Each row was made from one small tree. The marks that hang from a mark follow it in brackets, in alphabetical order. Every link used is in the known rows. Write each row's tree.
Known rows
E(C G(D F) V): 5 -20 -4 -33 18 -15 4 14 35 28 -15 -11 27 0 -13 6 5 13 -23 -17 -26 9 -28
 -8 6 75 1 -16 -10
D(G J(P)): 11 -10 -14 -16 -1 -5 -12 3 6 17 -17 -3 2 -12 -5 10 0 -2 1 -13 -3 2 0 -11
 1 12 -19 15 -35
R(C): -4 2 -11 -3 6 -5 4 -2 11 14 -1 -8 19 8 6 3 11 2 -3 16 -10 10 -11 -2 0 7
 2 -9 1
E(C): -7 -5 -12 -17 9 -2 7 1 13 26 -5 -1 -5 20 17 3 7 10 -6 -5 -11 2 -17 -12 8
 32 4 -7 -3
H(F): -9 2 -4 -16 15 -4 0 4 1 -11 -9 0 10 16 4 3 7 -9 -6 -2 -24 0 -20 -12 7 -1
 8 4 -5
P(J(D(G))): -10 0 -20 8 3 -3 -8 17 -3 8 -22 -26 18 0 -12 3 -4 -22 5 1 3 -5 -17 -2 -3
 42 9 10 -10
P(J(D)): -18 -1 -14 9 9 -5 5 16 -9 10 -20 -2 3 19 -10 -3 -6 -15 3 7 3 -12 -21 3
 -1 26 15 5 -7
J(D P): -7 -7 -12 -5 15 -6 4 11 17 11 -28 13 1 15 17 4 2 15 -2 -3 -6 -4 -16 -1
 -1 20 -2 10 -25
E(C(R)): 6 -8 -9 -15 10 0 8 14 -8 24 -5 -17 -1 19 52 6 5 11 -6 2 -19 8 -22 -12 11
 17 4 -8 -1
D(G): -1 2 -15 -9 3 -3 -9 6 3 8 -5 -17 9 -8 -4 7 6 -11 -2 3 -5 6 -11 -12 0 11
 -5 2 -11
E(G V(R(C))): -8 -7 -16 -14 11 -10 -24 -3 25 35 1 -33 45 17 -14 1 7 16 -12 11 -37 23
 -21 -3 8 44 -6 -16 -2
V(E(C(R) G)): -3 -16 -11 -25 6 2 10 15 -10 31 -4 -30 13 23 34 3 9 2 -8 -19 -13 8 -17
 -16 15 48 10 -19 -2
R(C V(E(G))): -3 -4 -11 -16 10 -1 13 -1 18 26 -6 -22 40 4 -19 2 24 2 -4 7 -25 14 -4 -6
 11 51 32 -16 -3
C(E R): 6 -12 -5 -8 12 -3 13 14 -33 -9 -4 -29 4 27 49 3 7 2 -4 10 -15 10 -21 -9
 3 5 -8 2 -7
H(F(G(D(J(P))))): 3 -13 -2 -18 20 -14 17 9 -6 -2 -33 7 2 -14 7 11 3 20 -15 -13 -19 -8 -6
 -16 3 20 -22 22 -22
P(J(D(G(F)))): -3 -4 -20 -1 11 -6 -4 26 7 -15 -19 -21 17 -7 -16 2 -6 -29 0 -7 -6 0 -14
 5 -3 40 16 11 -8
C(E R(V)): 17 -10 -3 -9 17 -2 16 16 -24 -5 -8 -29 11 19 40 6 15 9 -2 21 -33 15 -20
 -7 7 12 12 8 -11
C(E(V) R): 12 -19 -8 -14 7 -7 0 15 -35 9 -3 -24 12 36 39 3 7 11 -8 13 -29 15 -29 -9
 2 24 -9 5 -21
E(C G): -10 -10 -10 -21 11 -5 8 -7 26 33 -4 -23 19 7 -2 6 8 8 -15 -16 -16 2 -16
 -13 12 49 -2 -13 -2
F(G(D(J))): -4 -7 -6 -7 15 -11 24 4 -20 20 -23 10 -18 -12 -14 9 0 16 -11 6 1 -11 -3
 -13 2 17 -18 11 -15
E(G): -12 -6 -7 -13 13 -6 6 -6 2 18 -6 -16 13 -1 -20 5 5 -2 -11 -2 -11 1 -15
 -8 10 25 -10 -11 -8
P(J): -15 -2 -11 2 3 -5 6 7 -17 14 -8 -5 4 8 -10 -1 -5 -19 0 10 -3 -9 -15 -6 3
 19 6 3 0
C(E): -6 -9 -7 -10 9 -5 16 2 -9 -9 -5 -9 2 27 18 2 8 1 -3 5 -11 2 -18 -9 1 17
 -3 3 -8
G(D(J) F): 7 -8 0 -17 17 -11 16 23 -5 -5 -21 21 -8 -6 -27 4 -4 -6 -7 1 4 -3 -8 -4 0
 4 2 -1 -15
G(D(J)): -3 -3 0 -10 7 -9 12 10 -13 21 -20 11 -14 5 -25 5 -4 3 -3 10 11 -8 -11
 -12 -2 5 -7 0 -15
D(J): -5 -6 -8 -12 5 -5 7 -1 -13 21 -9 14 -17 14 -27 4 -5 -5 -1 0 3 -8 -6 -9 5
 0 -3 0 -19
F(G): -12 -5 -13 -1 16 -6 22 -2 -9 13 -9 4 -15 -4 4 8 8 11 -13 4 -13 -5 -6 -10
 7 11 -16 5 -7

Write each row's tree
9 -4 -7 -7 14 -5 16 -3 15 -3 -5 -27 36 17 16 3 24 14 -1 21 -38 18 -14 -2
 1 28 17 4 -4
R(C(E) V)
3 -9 -1 -15 7 -11 8 12 -6 23 -30 16 -9 -1 -3 7 -1 12 -2 1 8 -7 -8 -10 -2
 12 -17 7 -25
G(D(J(P)))
0 -4 -17 -9 10 -5 -10 9 20 7 -29 -9 19 -7 17 8 6 7 0 -8 -5 4 -15 -4 -4
 30 -5 13 -31
J(D(G) P)
-12 -11 -14 -16 14 -7 -19 1 11 32 -4 -15 22 23 -24 2 0 10 -13 7 -29 13
 -23 -7 11 38 -9 -11 -8
E(G V(R))
17 -15 -14 -21 6 -6 -9 12 18 -6 -17 0 3 -21 -16 10 -3 -9 -5 -20 -11 6 3
 -4 2 15 -10 15 -34
D(G(F) J(P))
12 -17 -8 -28 21 -5 12 18 12 10 -3 -29 15 -2 30 8 3 5 -20 -19 -30 14 -19
 -5 16 38 1 -15 1
E(C(R) G(F))
9 -21 -10 -27 8 -7 -8 5 -4 50 -1 -34 26 16 26 7 5 18 -18 -8 -33 14 -28
 -13 13 59 -11 -13 -14
E(C(R) G V)
0 -2 -18 -10 16 -5 -2 20 23 -20 -18 -9 11 -4 -10 6 2 -13 -4 -6 -7 5 -13
 1 -2 27 11 7 -19
J(D(G(F)))
13 -8 -15 -19 7 -5 -4 11 3 -7 -7 -3 -2 -12 -30 8 -2 -22 -4 -10 -6 3 1 -7
 1 11 1 6 -22
D(G(F) J)
9 -10 -17 -15 16 -7 -4 21 35 -19 -26 -6 19 -10 15 8 3 -2 -4 -15 -12 8
 -10 2 -2 26 0 15 -29
J(D(G(F)) P)
16 -15 -1 -16 20 -5 19 9 -14 5 -8 -47 28 6 24 7 15 9 -10 9 -39 17 -20 -7
 12 31 4 1 -8
C(E(G) R(V))
-19 -8 -18 -18 8 6 2 17 11 19 -6 5 -7 54 27 -4 6 5 2 -12 -13 9 -13 -13
 13 37 28 -11 6
V(E(C) R)
-21 -12 -17 -24 11 3 2 8 23 27 -3 -19 13 40 9 -2 6 5 -6 -23 -17 9 -15
 -13 16 59 18 -20 8
V(E(C G) R)
-3 -6 -3 -15 21 -12 22 9 -16 -3 -25 3 -3 -6 -14 9 3 7 -14 -5 -14 -12 -8
 -18 4 15 -13 13 -11
H(F(G(D(J))))
-16 -14 -13 -27 5 1 12 2 12 30 -4 -15 12 22 3 0 11 -1 -8 -28 -7 1 -13
 -15 13 62 17 -19 -5
V(E(C G))
-4 -18 -13 -27 8 -8 -8 -7 23 52 -2 -17 24 16 -6 4 8 16 -17 -14 -31 5 -26
 -12 11 71 -6 -13 -14
E(C G V)
-1 1 -13 -9 6 1 14 6 10 18 -6 -4 22 19 0 0 25 3 5 17 -19 13 -5 -5 6 27
 41 -7 -5
R(C V(E))
1 -15 -6 -11 14 -13 23 5 -10 20 -31 14 -16 -23 6 11 2 27 -11 -2 -1 -11 0
 -13 2 24 -30 16 -27
F(G(D(J(P))))
4 -11 -8 -16 13 2 17 15 -20 22 -10 -27 19 5 7 4 15 -1 -6 5 -25 12 -11 -9
 15 29 20 -13 -12
C(R(V(E(G))))
11 -15 0 -21 16 -13 13 24 5 -1 -28 23 -4 -10 -10 7 -4 5 -7 -6 0 -1 -6 -4
 0 10 -9 8 -26
G(D(J(P)) F)
-9 -1 -3 -9 24 -11 23 10 -9 -13 -22 -3 9 -9 8 9 11 11 -17 1 -22 -5 -17
 -16 4 13 -13 9 -1
H(F(G(D)))
-18 -3 -18 -11 8 1 -4 6 12 15 0 -28 35 26 -6 -2 10 1 -4 -2 -17 17 -11 -5
 11 36 15 -23 9
V(E(G) R(C))
1 -11 -3 -29 23 -11 19 15 30 8 -15 -16 20 -10 -3 6 5 7 -20 -17 -14 5 -21
 -8 7 54 2 -15 2
E(C G(D F))
-1 -13 -11 -17 25 -9 5 9 33 -29 2 -46 47 19 5 1 8 2 -13 -6 -42 27 -18 4
 7 33 6 -10 13
V(R(C(E(G(F)))))
16 -12 -5 -23 20 -3 11 8 10 41 -9 -41 26 0 27 9 14 19 -12 1 -39 16 -19
 -11 18 47 10 -10 -2
E(C(R(V)) G)
11 -23 -6 -18 10 -10 0 8 -28 18 -1 -46 30 22 22 5 6 8 -16 0 -34 15 -29
 -9 6 45 -18 -8 -19
C(E(G V) R)
-6 -12 -11 -28 12 3 19 2 27 39 -9 -16 22 18 -3 1 20 6 -6 -15 -27 6 -11
 -13 17 70 34 -13 -7
R(V(E(C G)))
-16 -7 -3 -15 9 -5 18 13 -8 16 -15 -7 14 5 -16 1 8 -3 -7 -4 10 -3 -16
 -15 5 40 6 -20 -5
V(E(G(D)))
-16 2 -19 -6 7 2 -3 12 1 6 -2 -6 12 40 13 -5 11 1 5 11 -12 16 -10 -4 6
 20 22 -13 10
V(E R(C))
4 -15 -2 -23 19 -18 2 16 13 14 -14 -8 26 -9 -30 4 2 2 -23 -1 -18 8 -24
 -5 3 48 -6 -12 -15
E(G(D F) V)
14 -18 4 -15 14 -11 17 17 -40 7 -18 -41 15 8 7 8 -2 6 -11 -4 -5 4 -21
 -12 2 29 -18 -2 -13
C(E(G(D(J))) R)
-17 -8 -9 -23 14 -1 8 19 16 27 -15 -21 17 31 7 0 7 14 -6 -15 -8 9 -19
 -15 11 65 15 -24 13
V(E(C G(D)) R)
7 -6 -9 -11 10 4 15 23 -29 15 -11 -5 -1 20 25 2 16 0 3 17 -18 10 -11 -9
 10 10 29 -5 -13
C(R(V(E)))
-5 -5 -9 -11 14 -13 -18 7 20 33 -11 -33 48 9 -16 2 8 23 -13 19 -25 23
 -28 -6 4 52 -11 -17 3
E(G(D) V(R(C)))
-9 -8 -9 -19 12 0 18 3 10 23 -10 -8 20 7 -23 2 17 -3 -5 -1 -20 4 -8 -10
 14 40 27 -10 -13
R(V(E(G)))
-5 -5 -4 -7 19 -11 5 10 17 -5 -10 -53 49 20 13 2 11 19 -8 11 -23 21 -26
 -6 2 40 -6 -12 16
V(R(C(E(G(D)))))
4 -26 -6 -27 15 -13 4 5 11 -7 -1 -22 32 18 -17 2 6 -2 -21 -14 -33 13 -23
 -2 6 55 -6 -3 -21
C(E(G(F) V))
